Known rows, with every step that occurs:
D J E V: [ 0.54 -0.81 -1.27 -0.04  0.37  0.90  1.84  2.87 -3.52  1.07  2.51  0.60
 -1.78  2.91  0.60 -0.38  3.81  1.73  0.30 -6.06 -1.21  0.27]
Z E G U: [ 0.09  0.23 -0.53  0.70  0.59  0.13 -0.94  0.16  1.95 -0.50 -2.67  0.30
  1.27 -0.62 -0.22  0.41  0.75 -2.01 -2.45  1.82 -3.01 -1.52]
Z G E J: [-1.16  0.36 -1.12  0.99  0.98 -0.45 -0.97 -1.36  1.33 -0.04 -2.28  0.37
 -0.33 -1.84 -1.85 -0.64 -3.65  2.19  3.01  5.00  0.12 -0.91]
D J U Z G: [ 0.31 -0.66  1.41 -1.59 -1.01 -0.35 -0.81 -3.93 -1.41 -0.77  2.17  1.77
  0.87  0.47  2.96 -0.04  0.22  1.17  1.37 -2.08  2.08  2.63]
J U G: [-0.12 -0.35  1.33 -1.95 -0.65  0.65  0.95 -0.41 -0.13  0.16  2.26  0.91
 -0.46  1.18  3.02 -0.96 -4.55  0.56  0.60 -2.35 -0.01 -0.69]
D J U Z: [ 1.58 -0.52  0.58 -1.37 -0.89  0.22 -0.08 -1.17 -2.08 -0.35  2.30  2.02
  0.37  1.15  2.00  0.91 -1.65 -0.94  1.31 -3.63  1.65  2.50]
Z E: [ 0.75 -0.35 -0.47 -0.15  0.31  0.69 -0.29  0.38  0.47  0.59 -2.81 -2.83
 -0.12 -0.13 -1.43 -0.07 -0.33 -0.43 -0.13  1.49  0.48 -1.07]
G E U Z: [ 1.23  0.24  0.57  1.97 -0.01 -0.47 -1.46  0.22  0.91 -0.26 -1.70  1.16
  0.03 -2.44 -2.77  0.76 -0.28  0.12  0.32  2.13 -0.74  0.72]
J U G E: [ 0.02  0.05  0.33 -0.58  0.32  0.37 -0.29 -0.74  0.49 -0.78  1.73  2.32
 -0.34  0.08  1.50 -0.84 -2.91  1.29  0.67 -2.26  0.09 -2.17]
J D: [-1.17  0.32 -1.04  0.07  0.49  0.08  2.79  0.39 -0.44  1.45 -2.07  0.61
 -0.70  1.44 -0.89  0.61 -4.63 -3.92  1.66  0.12 -1.38 -0.24]
J U E: [ 0.83 -0.43 -0.45 -1.66 -1.20  0.22 -1.42 -0.01 -0.35  0.00  0.67 -0.33
 -0.21  0.53  0.95 -0.12 -0.92  1.57  0.59 -0.75  3.21 -0.60]
J U Z E: [ 1.46  0.14  0.88 -1.44 -1.29  0.12 -2.92 -1.69  0.30 -0.38  1.03 -1.60
  0.14 -0.95  1.02  0.29  1.29  1.10  0.37  0.02  3.50  0.51]
D J U E V: [ 0.53  0.04 -0.82 -0.79 -0.05  0.24 -1.04  1.58 -2.04 -0.65  1.85  1.30
 -0.60  1.52  0.62  0.48  4.40  2.93 -1.31 -3.45  4.16 -0.14]
G Z E V: [-0.08  0.04  0.90  1.63  1.06  0.32 -0.57  1.31 -0.55  0.19 -2.01 -4.55
 -1.41 -0.30 -0.95  0.09  7.74  0.01 -2.23  1.82  2.06 -3.07]
G Z: [ 0.33 -1.14  0.77  0.79  0.25  0.37  1.87  0.10 -1.27  0.87 -1.82 -2.63
 -0.76  0.87  0.35  0.10 -0.43 -3.39  0.68  0.83 -0.71 -1.53]
J U G Z E: [-0.41  0.04  1.75 -1.16 -0.49  0.26 -0.35 -1.44  0.89 -0.53  2.02 -3.05
 -0.08 -0.15  1.92 -0.84  2.22  0.13 -1.30 -0.44  2.43 -1.51]
J U Z E G: [ 1.36  0.64  1.66 -1.63 -1.44 -0.19 -3.43 -0.70  1.01 -0.41  2.00  1.83
  0.51 -0.97  2.41 -0.01 -0.13  1.35 -0.97  0.04 -0.68  0.97]
D J: [ 0.87 -1.01 -0.81 -0.06  0.77  0.76  2.61  0.79 -1.93  0.67 -1.57  0.74
  0.13  2.02 -0.47  0.56 -3.16 -2.42  0.82 -2.08 -1.23  0.90]
D J E U G Z: [-0.40 -0.64  0.68  0.00 -0.66  0.05  3.38  1.16 -1.10  0.65  4.27 -0.56
 -0.30  1.25 -0.12 -0.77  1.94 -0.25 -0.79 -4.39 -2.85  2.64]
U E G: [-0.02  0.28 -0.12 -0.21 -0.17 -0.45 -0.48  1.85  0.68  0.23 -1.56  2.05
  0.51  0.19  0.08 -0.27 -1.39  0.50 -1.64  1.17 -2.19 -0.81]
D J U Z G E V: [-0.06  0.30  0.96  0.64  0.64 -0.64 -2.80 -2.71 -1.40 -1.89  2.03  3.42
 -0.18 -0.58  1.65  0.03  6.59  3.94 -0.10 -2.34  3.19 -0.16]
Z G: [-0.54 -1.04  0.81 -0.30  0.14  0.16  0.74 -2.02 -0.29  0.66 -2.33 -0.84
 -0.13  0.34  0.96 -1.00 -1.91  0.37  1.22  1.82 -1.08 -0.80]
E U G: [-0.36 -0.04  1.53  0.05 -0.24  0.25  1.93  1.39  1.11  0.70 -0.39  0.21
 -0.16 -0.39 -0.67 -0.55 -4.06  0.21 -0.95  0.84 -2.56  0.94]
Z E V: [ 0.30  0.20 -0.02  0.77  0.96  0.69 -0.99  2.00 -0.25  0.39 -2.33 -2.59
 -1.26 -0.04 -1.20 -0.06  4.59  1.68 -1.71  1.16  1.55 -2.45]

Rows:
[ 1.04 -1.36 -1.73 -0.93 -0.29  0.95  2.60  1.28 -2.80  1.25  2.13  0.34
 -0.65  2.88  0.40 -0.39 -0.94 -0.42  1.85 -5.59 -2.31  1.62]
D J E
[-0.88  0.59  2.18 -0.25  0.20  0.25 -1.14  0.13  0.23 -0.73  2.49 -2.88
 -1.21 -0.12  2.04 -0.82  6.96  2.30 -2.83 -0.83  3.32 -2.79]
J U G Z E V
[-1.16  0.28  1.40  0.44  0.63 -0.02  0.99 -0.44  1.16 -0.24 -1.07 -4.03
  0.21 -0.52 -0.30 -0.68  3.01 -1.28 -2.12  1.44  1.13 -2.17]
U G Z E
[-0.76  0.54  1.40 -0.25  0.68  0.31 -0.02  0.22 -0.77 -1.18  3.09 -1.31
 -0.45  0.83  1.59 -0.22  7.67  1.52 -3.17 -3.22  3.47 -0.96]
D J U G Z E V
[-0.69  0.80 -1.97 -0.01 -0.15 -0.42 -0.52  2.01  0.92  0.50 -1.75 -1.56
 -0.20 -0.93 -2.62  0.27 -3.35  1.38  1.38  4.17  2.94  0.01]
U E J
[-3.40  2.57 -2.07  1.07  1.72 -0.90  1.78  0.90  2.23  0.09 -0.54  2.50
 -0.36 -0.96 -2.89  0.22 -6.38 -1.14  1.86  2.48 -0.28 -0.85]
U G E J D
[ 0.00  0.34  0.92  1.09 -0.04 -0.58 -0.37 -0.24  0.76 -0.72 -1.24  2.72
  1.33 -0.70  1.57  0.92 -0.32 -3.02 -1.42  0.85 -3.05 -0.36]
E G U Z
[ 0.98 -0.50 -1.30 -1.73 -0.68  0.22 -0.23  0.01 -1.33 -0.48  1.38  1.21
  0.56  1.49  0.41  0.48 -0.43  0.77  0.27 -3.11  3.17  1.28]
D J U E
[ 0.39 -0.55  0.41  0.68  0.36  0.32  0.18 -0.25  0.16  0.39 -2.51 -4.74
 -0.26 -0.28 -1.12  0.09  2.91 -2.18 -0.70  2.20  1.07 -1.73]
G Z E
[ 1.26 -0.45 -0.45  1.59  0.47  0.32 -0.12  1.05  0.76  0.43 -2.44  0.93
 -0.51 -1.20 -3.03  0.26 -2.64 -0.08  0.63  1.80 -2.58 -0.21]
G E U
[ 0.26 -0.72  0.71 -0.50 -1.54 -0.61  0.17 -1.81 -1.02  0.33  3.08  0.80
  0.41 -0.22  0.03 -0.62  2.75  2.81  0.90 -2.36 -1.48  4.82]
D J E U Z G
[-0.31  0.51  1.04 -0.06 -0.08  0.19  0.15  0.95  2.54  0.24 -1.02 -1.85
  0.37 -1.50 -2.12 -0.60 -0.67  1.41 -2.28  2.02 -0.77  0.69]
Z E U G
[-0.05  0.66 -1.58 -0.15  0.24  0.31 -0.79  1.43  1.39  0.87 -2.16 -3.08
 -0.42 -1.27 -2.72  0.24 -3.56  0.75  1.48  4.53  1.58  0.27]
Z E J
[-0.38  0.48 -0.74  0.68  0.27  0.00 -0.40  0.75  1.10  0.63 -1.74 -4.91
 -0.55 -1.40 -2.39  0.36 -0.28 -0.96  0.93  5.23  2.20 -0.39]
G Z E J
[-1.25  1.06 -0.20  1.32  0.49 -1.28 -2.33 -2.37  1.46 -0.71 -1.52  0.63
  0.21 -3.00 -1.58 -0.14 -1.23  2.40  2.68  5.39  1.87 -0.01]
U Z G E J
[ 0.90  0.01 -0.52 -1.88 -0.82 -0.10 -0.71  0.79 -0.64 -0.48  2.17  4.50
  0.96  1.51  1.79  0.16 -1.61  1.00 -1.10 -3.12 -1.08  1.52]
D J U E G
[-0.34 -0.58  1.38 -1.12 -0.09  0.33  2.48 -1.02 -1.45 -0.51  3.31  0.51
  0.20  1.99  2.86 -0.21 -0.60 -1.90 -0.31 -4.15  0.59  0.51]
D J U G Z
[ 0.37 -0.75 -1.74 -0.11  0.00  0.41  1.94  1.12 -1.30  0.14  2.28  3.52
  0.77  2.37  1.53  0.07  0.14 -1.98 -0.44 -5.41 -5.70  1.31]
D J E G U
[ 0.61  0.87  1.32  0.03 -0.31 -0.54 -2.04  0.33  1.33 -0.11 -1.25  0.83
  0.82 -1.31  0.27  0.14  0.81 -0.07 -1.85  1.95 -1.91  0.30]
U Z E G
[-1.08 -0.99  0.02  0.72  0.47 -0.02  0.64 -3.10  0.54 -0.41 -3.05 -0.99
  0.83 -0.18  0.79 -0.24  0.53 -1.48  0.29  2.10 -0.28 -1.59]
Z G U
[ 0.24 -0.66  1.60  0.66  0.15 -0.02  1.47  0.95 -0.54  0.89 -0.93  0.71
 -0.41  0.85  1.77 -0.17 -1.75 -3.17 -0.76  0.89 -4.82 -1.23]
E G Z
[ 1.58 -1.31 -1.22 -0.61 -0.98  0.76  2.15  1.96 -1.82  1.48  2.48  0.73
 -0.68  1.72 -1.19 -0.15 -1.47  0.54  1.18 -4.28 -3.48  3.77]
D J E U
[ 0.42 -0.25  0.50 -0.29 -0.01 -0.59 -2.05 -4.31 -0.75 -1.74  1.57  3.20
  1.00 -0.62  1.43  0.04  1.84  1.79  1.53 -1.87  2.16  1.14]
D J U Z G E
[-0.44 -0.10 -1.65  0.96  0.33 -0.24 -0.20  0.01  0.78 -0.80 -3.13 -1.42
  1.08 -0.31 -1.46  0.79  2.31 -1.66 -1.15  1.50  2.72 -2.02]
G U E
[ 0.01 -0.37 -0.10  0.78  0.46  0.21  0.84  0.63  0.58 -0.01 -2.02  2.43
  0.75  0.55  1.22  0.42 -2.62 -3.30 -1.12  0.51 -4.86 -1.24]
E G U
[-1.89  1.31  0.23  0.43  0.58 -0.37  0.44  0.68  2.17  0.01 -0.40 -4.18
 -0.08 -1.59 -1.60 -0.40 -0.15 -0.02 -0.52  4.35  2.26 -0.76]
U G Z E J
[-0.34  0.13  0.79  0.67 -0.13 -0.78 -0.02  1.17  0.36  0.04 -1.25  0.17
  0.35 -0.01  0.47 -0.12  1.88 -1.28 -2.17  1.82 -1.65 -1.52]
U E G Z
[ 1.51 -0.56 -0.16 -0.30 -1.48 -0.01  0.90  0.99 -1.67  0.80  3.26  0.98
 -0.05  0.50 -0.92  0.34  0.97  0.70  0.86 -3.98 -1.76  4.62]
D J E U Z
[-0.49  0.11 -0.83 -0.57 -0.17 -0.19 -2.35 -2.47  1.04 -0.35  0.81  1.22
 -0.63 -1.54  0.36 -0.77 -4.28  3.57  3.82  3.20  1.36 -0.34]
Z G E J U
[ 0.02  0.47 -2.05  1.23  1.06  0.11 -0.29  1.40  0.69  0.43 -2.11  0.45
 -0.82 -1.18 -2.80  0.33 -5.44  0.13  2.91  3.42 -0.03 -1.15]
G E J
[-2.49  2.73 -2.33  1.26  0.42 -1.27 -1.00 -0.96  2.84 -0.61 -1.88 -1.53
  1.05 -2.55 -3.61  2.16  0.31 -3.20  0.68  4.98  3.87  1.04]
G U Z E J D
[ 0.39 -0.04 -0.78  0.24 -0.53 -0.44  0.56  0.23 -1.14 -0.56  3.01  3.83
  1.29  1.17  1.87  0.57  2.42 -1.86 -0.80 -5.09 -3.93  2.14]
D J E G U Z
